Every row comes from one small tree of marks. The marks that hang from a mark follow it in brackets, in the order of their numbers. Every link used is in the known rows. Which tree was each row made from?
Known rows:
j604[j833]: [-1.13  0.95  3.88  0.27  0.33 -2.66 -0.84 -0.58 -1.55  0.01 -0.76  0.41
 -4.66  4.68 -2.76  4.26  5.37 -0.28 -1.66]
j881[j75]: [-0.02  2.48  2.43  0.71 -1.73  1.33  0.32 -0.94 -3.65  0.09  0.19  3.35
 -3.60  3.88 -1.16  6.49  3.93  2.89 -0.80]
j833[j470[j75[j32]]]: [ 1.85  0.07  1.29  1.43 -3.49  0.35 -0.32 -0.77  0.66  4.00 -1.43 -0.46
 -2.75  2.28 -2.10  2.28  3.57 -0.23  0.83]
j910[j833[j470 j604]]: [-0.71  3.09  4.20 -1.74 -0.43 -1.09 -0.90 -7.29 -0.58  5.23 -2.14 -1.94
 -2.01  5.40 -6.47  0.64  4.89 -1.80  0.17]
j935[j75]: [ 0.06  0.71  1.50  0.71 -2.53 -1.75 -1.32 -2.68 -3.54  0.27  1.62  0.02
 -1.31  3.19 -0.09  3.43  0.46  4.73 -0.37]
j833[j470[j75] j604]: [ 2.24  1.40  1.88 -0.40 -3.51  1.16 -1.59 -4.72  0.81  6.83 -1.79  0.05
 -3.32  4.14 -7.87 -1.85  2.46 -0.72  1.46]
j2[j444]: [-3.41  1.38  3.06  1.98 -0.67  0.04 -0.21 -1.14  0.28  2.11  1.00  0.40
  0.16  0.87  0.96  6.09  5.22  2.81 -1.41]
j470[j75 j833]: [-0.20 -0.02  1.61 -3.00 -3.58 -1.86  0.15  1.74  0.92  3.51  2.87  1.66
 -2.45  4.32 -3.36  2.29  2.07 -1.16  0.35]
j881[j75[j470]]: [ 1.47  0.11  2.39 -0.03 -1.10  3.71  0.20 -2.02 -3.93  1.95  0.54  3.78
 -3.03  2.56 -2.02  5.21  4.54  4.08  0.64]
j470[j75[j32 j935] j833]: [ 0.05  0.36  1.41  2.69 -3.06 -3.86 -0.97  6.01  2.54  2.11  0.41 -1.29
 -3.15  2.54 -0.24  4.52  1.62 -4.88 -0.54]
j881[j75[j32 j470[j833[j604]] j935]]: [ 0.88  0.89  1.10  5.06  0.84  0.67 -1.35  2.17 -0.25  3.27 -1.81 -0.66
 -3.49  2.47 -1.75  5.68  2.08 -2.93  1.85]
j444[j2 j75[j32 j470[j833] j935]]: [ 3.64  3.18 -1.41  4.59  0.65  0.42 -1.49  5.02 -0.68  0.92  0.80  2.06
 -0.80  0.69 -0.22  2.19 -0.65 -1.08  2.54]
j2[j444[j75[j32 j470 j935]]]: [-0.78  1.20  0.43  6.76  2.41  0.70 -0.28  2.40 -0.79  2.07 -0.41 -2.50
  1.41 -1.57  2.57  4.91  3.47  1.50 -0.13]
j935[j75[j32]]: [-1.45  0.69  0.54  3.42 -1.61 -2.69 -0.98 -0.63 -2.43 -0.42  0.96 -1.55
 -1.29  2.85  2.52  5.28  0.42  3.58 -0.22]
j75[j32 j470[j833[j604]] j935]: [-0.94 -0.65  2.01  4.69  0.95 -1.55 -3.37  2.06  1.97  4.88 -1.43 -2.32
 -1.40  1.50 -1.87  4.57  1.60 -5.21  2.18]
j604[j833[j470[j75[j935]]]]: [ 4.84  0.76  3.86  2.37 -1.79 -1.45 -1.01  0.49 -0.04  2.63 -3.07 -2.08
 -6.10  2.74 -5.07  0.03  5.40 -2.83 -0.80]
j75[j32 j470]: [-1.70 -1.70  2.18  1.63 -0.18  0.69 -1.38 -0.20 -0.66  2.67  0.28  0.94
 -1.02  1.35  0.52  6.29  4.03  1.17  0.82]
j2[j444[j75[j470[j833[j604]]]]]: [-2.23  1.42 -0.39  0.85  3.16  1.78  0.27 -1.90 -0.14  5.70  1.68 -1.29
  2.09  1.42 -3.08  1.09  1.98  2.26  2.43]
j881[j75[j32]]: [-1.48  2.19  1.09  3.30 -0.79  0.19  0.60  1.12 -2.42 -0.72 -0.64  1.84
 -3.55  3.64  1.39  8.49  3.76  1.70 -0.64]
j470[j75[j32 j935] j833[j604]]: [-0.58  1.68  0.61  3.14 -2.51 -3.94 -1.88  3.98  3.67  3.95 -0.49 -1.90
 -3.85  4.04 -3.04  2.52  0.70 -6.12  0.02]
j470[j833]: [-2.36  0.54  2.81 -1.34 -0.97 -1.98 -1.15  0.22  0.06  2.74  1.75  1.02
 -0.65  3.59 -2.18  5.72  1.83 -1.22  1.49]
j910[j833[j470[j75] j604]]: [ 0.94  2.59  3.40 -3.13 -2.39 -0.78  0.13 -6.29  0.38  5.91 -1.20 -1.28
 -3.49  5.87 -7.29 -1.87  5.15 -1.54 -0.68]

Write each row's tree:
[-0.08 -1.49  2.65  4.25  0.52 -1.48 -2.49  3.82  1.22  3.35 -0.46 -1.66
 -0.70  0.31  0.45  6.64  2.35 -4.05  1.74] | j75[j32 j470[j833] j935]
[-0.98  1.30  0.81 -2.77 -3.08 -1.93 -0.93 -0.48  2.24  5.22  2.10  1.12
 -3.12  5.56 -6.12  0.04  1.09 -2.54  0.75] | j470[j75 j833[j604]]
[-2.90  0.21 -1.20  2.89  3.43  0.84  1.33  1.83 -0.05  3.68  1.59 -2.24
  2.47  0.04  1.84  4.54  2.43  1.90  1.96] | j2[j444[j75[j32 j470[j833]]]]
[ 1.79  1.41  3.90 -3.44 -2.89 -0.58  1.05 -4.10 -0.57  3.76 -0.02 -0.69
 -2.90  4.16 -4.55  0.39  6.30 -0.23 -1.14] | j910[j833[j470[j75]]]
[ 2.85  1.92  1.53  4.69 -3.31 -0.86 -2.62 -0.87  2.01  5.39 -3.98 -2.81
 -3.91  2.47 -4.96  0.32  2.25 -3.89  0.65] | j833[j470[j75[j32 j935]] j604]
[ 0.69  0.95  2.14  3.84 -4.12 -2.59 -1.68  4.04  0.67  0.83 -0.73  0.01
 -4.01  1.95  0.45  4.72  3.11 -2.17 -2.67] | j470[j75[j32 j935]]
[-1.52 -0.28  0.27 -0.56 -2.68 -3.04  0.41  3.91  2.33  2.76  2.02  0.05
 -2.50  3.90 -0.57  4.13  1.97 -2.32  0.58] | j470[j75[j32] j833]
[-2.34  3.29  0.40  7.52  1.71 -1.48 -0.30  3.36 -0.52  0.20 -1.03 -2.81
  0.92 -0.17  3.18  6.19  2.75  0.75 -1.40] | j2[j444[j75[j32 j935]]]
[-1.32 -0.80  2.43 -1.87  0.22  0.77 -2.03 -3.03  0.61  6.34  1.31  0.97
 -0.70  3.46 -5.66  2.01  1.83 -1.01  3.16] | j75[j470[j833[j604]]]
[ 0.85  1.81  2.22  0.35 -3.25 -2.83 -2.34  1.68  2.55  4.67  0.25 -0.36
 -3.73  4.26 -5.95  0.47  0.77 -5.04 -0.24] | j470[j75[j935] j833[j604]]
[-0.96 -0.15 -1.10  1.01  2.55  0.07  0.22  1.62 -1.81  2.97  1.60 -0.56
  0.92  2.22 -0.81  4.01  0.36  0.58  3.10] | j444[j75[j32 j470[j833]]]
[ 3.52  3.30 -0.51 -0.32 -0.89  3.37 -0.48 -0.88 -3.56  1.13  2.15  5.86
 -0.78  2.16 -2.85 -0.03  0.93  4.81  1.29] | j444[j2 j75[j470]]
[-0.24 -2.34 -0.36  1.73 -0.05 -1.38 -0.77 -0.05 -1.22  2.71  2.22 -2.14
 -0.22  2.01  1.36  3.92  0.05  2.35  2.70] | j935[j75[j32 j470[j833]]]
[ 4.07  3.76 -0.53  5.45 -0.19  1.51 -1.80  3.65 -1.88 -0.37 -0.13  3.12
 -1.63  0.33  0.13  2.24  0.61  0.89  0.65] | j444[j2 j75[j32 j470 j935]]
[ 3.85  6.46  0.56  3.70 -1.87 -0.07 -1.96  2.35 -2.81 -1.64  0.09  3.98
 -2.00  1.91 -1.69  1.75  0.17  1.33 -0.55] | j444[j2 j75[j935]]
[ 1.65  0.56  2.65  0.30 -3.75 -2.90 -1.45  4.00  1.41  2.79  1.10  0.12
 -3.00  2.78 -3.05  2.78  1.75 -3.56 -0.42] | j470[j75[j935] j833]
[ 4.92  3.55  0.05  1.93 -0.25  1.53 -1.84  3.08 -1.79  1.49  1.35  3.62
 -0.67  1.05 -3.07  0.36 -0.48  0.20  2.28] | j444[j2 j75[j470[j833] j935]]
[ 2.28  2.99 -1.58  2.21 -0.01  2.31 -0.21  1.39 -2.28  0.35  1.46  4.69
 -1.19  1.82 -0.13  1.69  0.94  3.74  1.50] | j444[j2 j75[j32 j470]]
[-2.04 -2.22  1.42  0.69  0.76 -0.36 -0.89  1.40  0.71  3.99  1.32 -0.13
 -0.30  1.66 -0.07  6.23  2.61 -1.02  2.63] | j75[j32 j470[j833]]
[-3.79  2.74 -0.46  4.58  2.00 -0.61  1.14  1.38 -1.12  0.65  0.37 -1.68
  1.29  0.95  2.79  5.80  2.95  2.85 -0.54] | j2[j444[j75[j32]]]
[-2.86 -1.14  0.75  1.09  1.31 -0.23 -1.78 -0.61  1.62  5.49  0.55 -0.77
 -0.77  3.05 -2.43  4.18  1.68 -2.40  2.95] | j75[j32 j470[j833[j604]]]
[-2.35  1.09 -0.23 -0.21 -2.35 -2.93 -0.32  1.52  3.16  4.53  1.04 -0.56
 -3.02  5.37 -3.48  1.94  0.88 -3.64  0.75] | j470[j75[j32] j833[j604]]
[ 2.23  1.81  3.75  1.15 -2.43 -2.49  0.14 -0.56  0.54  2.77 -2.15 -2.97
 -3.31  2.90 -1.98  2.12  5.91 -3.36 -1.68] | j910[j833[j470[j75[j32 j935]]]]
[ 3.09  2.96 -1.17 -1.37  0.13  2.56  0.02  0.67 -2.10  2.05  3.18  4.98
 -0.30  2.54 -3.30 -0.25 -0.06  2.61  3.11] | j444[j2 j75[j470[j833]]]
